Each row was made from one path, in order. Every step used is in the known rows, and no mark comes twice. Write each row's path.
Known rows
X -> F -> U: [ 16  15  -5   1 -26  18   5   2 -54   2  -2   7 -10 -11  -7   2  20  -5
  30  -1  -1  -6 -12  18 -10 -10 -14   5  11  13 -15]
X -> F -> U -> Z -> L -> A: [ 10  -8  -4   6 -35  -4   1   9  35 -24  17 -17   4  11  -3 -38  29 -16
  -6  -3   5 -17  -5  27 -25   0  16 -12  17 -26  -8]
X -> A -> U -> F: [ 12  20   0 -11  36   3  16 -33 -45  11 -13  30   8  -1  10  -2  31  20
  -3  29 -17  11  -7 -17  -7 -47  42   9 -10  25 -25]
L -> X: [  6  18  -8  -8  25 -14  16  32 -23 -11   2  14 -20 -22   1  18 -18   9
 -35  31  11  14   0  -4  14  23  -2 -11 -18 -23  25]
N -> U -> X: [  7  -3  -8   9  -1   9   5   4 -16  14  10  16   2 -11 -18   9  -2   9
 -17  19  -1  14   0  11  27  21  11  -8 -28  14   5]
F -> U -> Z: [  7 -14 -15  18   9   0  29   4  -1  -5   5   2  -7 -30   7 -25   1   1
  -8  -3  18  -5  19  -2   0   6 -17 -14  23  -9  13]
Z -> F: [ 10   0   0 -28  25 -10  -8 -25  -3  22 -14  11  -8 -12   8  23  -4   0
 -18  19 -17  26   1   4  -1  28 -13  16   0 -10  18]
Z -> N -> U: [  8   6  23 -35   4 -12 -16 -13  -1  38  -6   9   3  -4   2  36 -19 -27
 -25 -46  -6  21   1 -15   6  21 -23   8 -21  10   4]
N -> Z -> L -> U -> F: [-16 -28  48  29  -4  37  -9  -3  -3  -6  -2 -15 -23  21 -12 -23 -14  -5
  53 -56  18 -50   2 -27 -11 -25  20  13  26  22 -21]
X -> F: [ 21  17  -4  -5 -14   3   0 -14 -12  -2 -17  13 -31   1  -6  15  27   7
  -9  14  -5  10  -2  12 -11  -7  -7  17  -5  10 -12]
Z -> F -> U: [  6   0  -8 -24  13   8   1  -8 -43  28  -4  11   8 -24  10  13 -10  -8
  23   5 -11  10  -6  13   3  24 -20  10  21  -2  10]
U -> Z -> L -> X -> A -> F: [-27  15  -8  -3  -5 -21  -3  21  37 -43  33  -6  17   8   2 -26  15  -3
 -60   8   3   6 -44 -15   9  -4  53  -2 -25 -38  25]
N -> Z -> L -> A -> U: [-17  12  22  -6 -15 -13 -23 -13  19  11   8 -20 -11  52  11 -13  17  -1
 -29   9  13   7  11  -7   7  -6  35  -4  -7 -11  20]
A -> U: [  9  28   2   0  11  -3 -10 -25 -32  27  -1  12 -11  -6  13  11   1  18
 -18  27   0  14   1 -13  18   3   4  19 -14  16   9]
Z -> L -> X: [  2   1  26 -17  19  -8 -13  36  -1 -20   6  -3  -9  -7  -9   4 -42   6
 -18   5  13  -4 -19  -3  20  45  14   6 -17 -34  39]
L -> X -> A -> Z -> U -> F: [-35   5 -18  -3  25  -2  -5  29 -31 -27 -12  20  27   6   0   7  -7  23
  17  -1   3  14 -17 -43 -20 -47  24 -23  -9  -8   2]
U -> Z: [ 13 -12 -12  18  22 -14  22 -10  42 -11  -4   6 -26 -18   6 -11   7   9
 -46  11  12   9  27 -12  -4   7  -7  -6   7 -13  13]
F -> U -> X: [ 22  -1 -19   8   3   7  24  24 -39  -3   8   1  -2 -18  -3  -9  -7  -7
  26  36  -1 -11  10  33  30  17 -18 -27 -10   6   1]
L -> Z -> F -> U: [-12 -14 -17 -12  14   0   3  -5   9  10  10  -7  -3 -11  10  18 -15   4
  -4  -7  -2  11   4  23 -23  23 -27 -16  44 -14   8]
X -> F -> U -> Z -> L: [ 12 -13  11  17 -35   9 -10   4  12 -27   5 -21   2   1 -14 -35   4  -4
  32 -35  11 -25 -17   4 -10   5   4  11  27 -10  -6]
L -> X -> F: [ 14  28 -10  -2 -14  -8   8  17 -29 -22  -4   6 -19  -4 -11  20   5   4
 -20  31   7  17 -20   1   1   3   9  -1 -16  -6  -5]
N -> Z -> U: [-13  -6  10   2  -7   9 -14  -2   7  21  -3   4 -16   8   0  19   4   0
   5 -16  27  15  21 -40   5 -23   1   6   5   7  12]
F -> U -> X -> A: [ 21   5 -37 -15   6   8  46  35 -31 -14  15  19  17 -12   0 -18  17 -10
   4  43  -9 -11  12  44  28 -23  11 -31 -13   0   8]
N -> U -> Z -> L: [-11 -29  18  13  -1  10 -23 -11  43   1  12   5   4  -8 -20 -20 -14  13
 -32 -46  16   3  -6 -19   0  29  24  17   8 -17  26]
U -> X -> Z -> L -> F: [-12 -15  22   7 -21   1   1  14  63 -31 -14 -15  14  29 -25 -14   3  12
  17   2 -12 -24   5  40 -12   6  14  10   1   0 -24]
U -> X -> Z -> L -> A -> F: [-19   7  -7  -6 -27 -19 -16  14  69 -14   9 -36  -1  49  -7 -13  33  -9
 -34  27 -24   1 -11  31 -11  -4  19 -15 -44 -41   6]

Which path is each row?
[  0 -14  28   6 -10  28 -19  16   5   9  17   5  -7 -12   0 -13 -29  -1
  16 -28   2 -51 -11  10  10   7   8  30   3   8  23]  Z -> L -> U
[-13  -5   8 -25   7 -19 -15  -8  50  20   8 -10 -10  12   2  43 -21 -16
 -51 -59   0  23  10  -5 -16  24 -31 -15   2  -1   6]  L -> Z -> N -> U
[ 26  -1   4 -14  18 -40  11 -10  56  -2  -8 -15 -12  -3  17   5 -12 -30
 -35 -19   5  13  24 -18   3  13 -29  -9  -8 -17   1]  U -> Z -> N
[-41  16 -44 -25   8 -28   2  23 -17 -26 -11  15  19  20   8   7  -4  14
 -34  24 -13  34  -9   0  -8 -20  17 -20  -5 -36  38]  L -> X -> A -> Z -> F
[ -6 -16  -9  24   6   3  10 -16  26  13   4  17  -8 -22  -7  -6   6  17
 -51 -20  17  19  10 -19  -6   7   8   1   7   3  13]  N -> U -> Z
[-17  -6   0  -6  -8   8   4 -11 -30  20  -5  -9  -7  12   5   2   0 -16
  26 -14   9  14  13  -6   1  -3 -14  -6  35  -4   7]  N -> Z -> F -> U
[ 26  13 -20  34 -47  24  14  17 -17 -10  14   1  -8  -3 -14  -2  16  -8
  27  28  -5 -37  -7  34  16 -23  14   3 -15  41 -37]  L -> U -> X -> F
[ 12 -13  13  22  22  34  18 -12 -34  11  -1  18 -18 -26   5  -5  -4   9
  31  -9  -3 -39   4  -9 -16 -18   0  11   9  36 -29]  L -> U -> F
[  9  -7   4 -14  -7  14  22  22 -13 -26  18  15  49   9 -10 -33   9   0
  43  18 -16 -42 -18  59  13  -1  33  -5  -1  16 -21]  Z -> L -> F -> U -> X -> A
[  8 -12 -12  -2  18 -19   7 -27  41   3  -9   1  -4 -17   8   1   7   2
 -37  14   0  25  12 -13  -5  22  -4   8  20 -19  10]  U -> Z -> F
[-36  -2 -21  -3  -4   2 -22  -1 -46  10 -22  -4  11   7  12  -3 -24  11
  39 -18 -14  12   5   2  -9  10 -43  -5  23 -12  24]  A -> Z -> F -> U
[ 22 -15  21  -4  39  19 -12 -20 -20  20 -17  17  -5 -25   2  21  -5  12
  39  -5   1   6  -6 -40 -12  -8  -2  19   0  20 -23]  Z -> U -> F
[ 16  12  20  10  35   4  -5 -44 -52  19 -18   9 -11 -10   7   4   6  22
  16  16  -5  10  -6 -34  -1  -7  10  17  -8  30 -31]  A -> U -> F
[ -4  15 -26 -11   5 -20  11 -38  24  14   9  14  30  -2  16  -8  37   8
 -48  28  -9  31   1 -12   4 -31  47  13  11  -1   0]  X -> A -> U -> Z -> F
[ 15  -1  -6  16  -2  13  28   2 -47  -9   8   9  21 -13   1 -10   3   4
  48  36  -8 -28   0  43  13  19  -7 -13  -1  40 -44]  L -> F -> U -> X
[ -7 -20  18   1  21  18  -6  -3  27  13 -30   5  -3  -7 -15  22   5  14
  27 -30   4   6  10 -36 -40 -42  -1  15  16  -4 -20]  X -> Z -> U -> F
[ -7  -9 -13 -19  24 -18  -3 -23  48   4  -1  -4 -22   0   6  30  -4  12
 -41  11  -7  27  13  11 -23  25 -16  -5  28 -18  13]  L -> Z -> F
[-28 -15   7  30 -22   8 -21  24 -26 -39  -8 -22  35  35  -9 -41 -26  15
  79 -12 -11 -38 -12  32   4  23 -18 -13   2  14 -13]  A -> Z -> L -> F -> U -> X
[  9   8  -3  25 -53  11 -13   7   8  -8   1 -18  -7  32 -24  14  26 -10
  34  10  17  11   2 -16  18 -33  18  -7 -13  24 -32]  N -> Z -> U -> X -> F
[ -9  19  -4  -1  -8  13 -10 -10 -63  24  11   0  -1 -13  16  -2   9  -5
  16   2 -12   1 -27  -2   3   7 -25   8 -16  10   1]  A -> F -> U
[  1 -14  -4  28   0   4  32 -15  -1 -10   5  12  15 -22   9 -26  14  10
  15  -2   7 -19   7  13 -22   5  -9  -5  34  22 -36]  L -> F -> U -> Z
[-12  21  -7 -12 -39 -18  -2  20   9   6   5 -48  20  28   3   5   2 -52
  29 -27 -22   0  -9  13   7 -16 -41 -21 -28  -7 -22]  A -> F -> U -> X -> Z -> N
[-18   8   0 -21   4 -35 -26   2   6  -3 -36 -17 -11  35  17  14 -32 -18
  -6 -39 -14  16  23 -18  -2   1 -58 -13 -19 -15  21]  A -> Z -> N
[-14  -9   5 -11  -8  11 -10  12  42  21 -15   5  -3  -6  -9  28   3  11
  -3 -19  10  10  15 -15 -22 -34  -6  17   7 -14  17]  X -> Z -> U
[ 14 -16  12  16 -16  25 -10  31  13 -10  26  -9   0  -7  -9 -21 -31  -9
  29   3  -1 -57  -8  25  35  17  14   8 -15  12  12]  Z -> L -> U -> X
[ 18  18   9  -2   4 -41  -9 -26  28  14  -1 -24   3   6  22   7 -10 -24
 -26  -9   6  18  15 -34  20   2 -11   2 -13   6 -11]  A -> U -> Z -> N
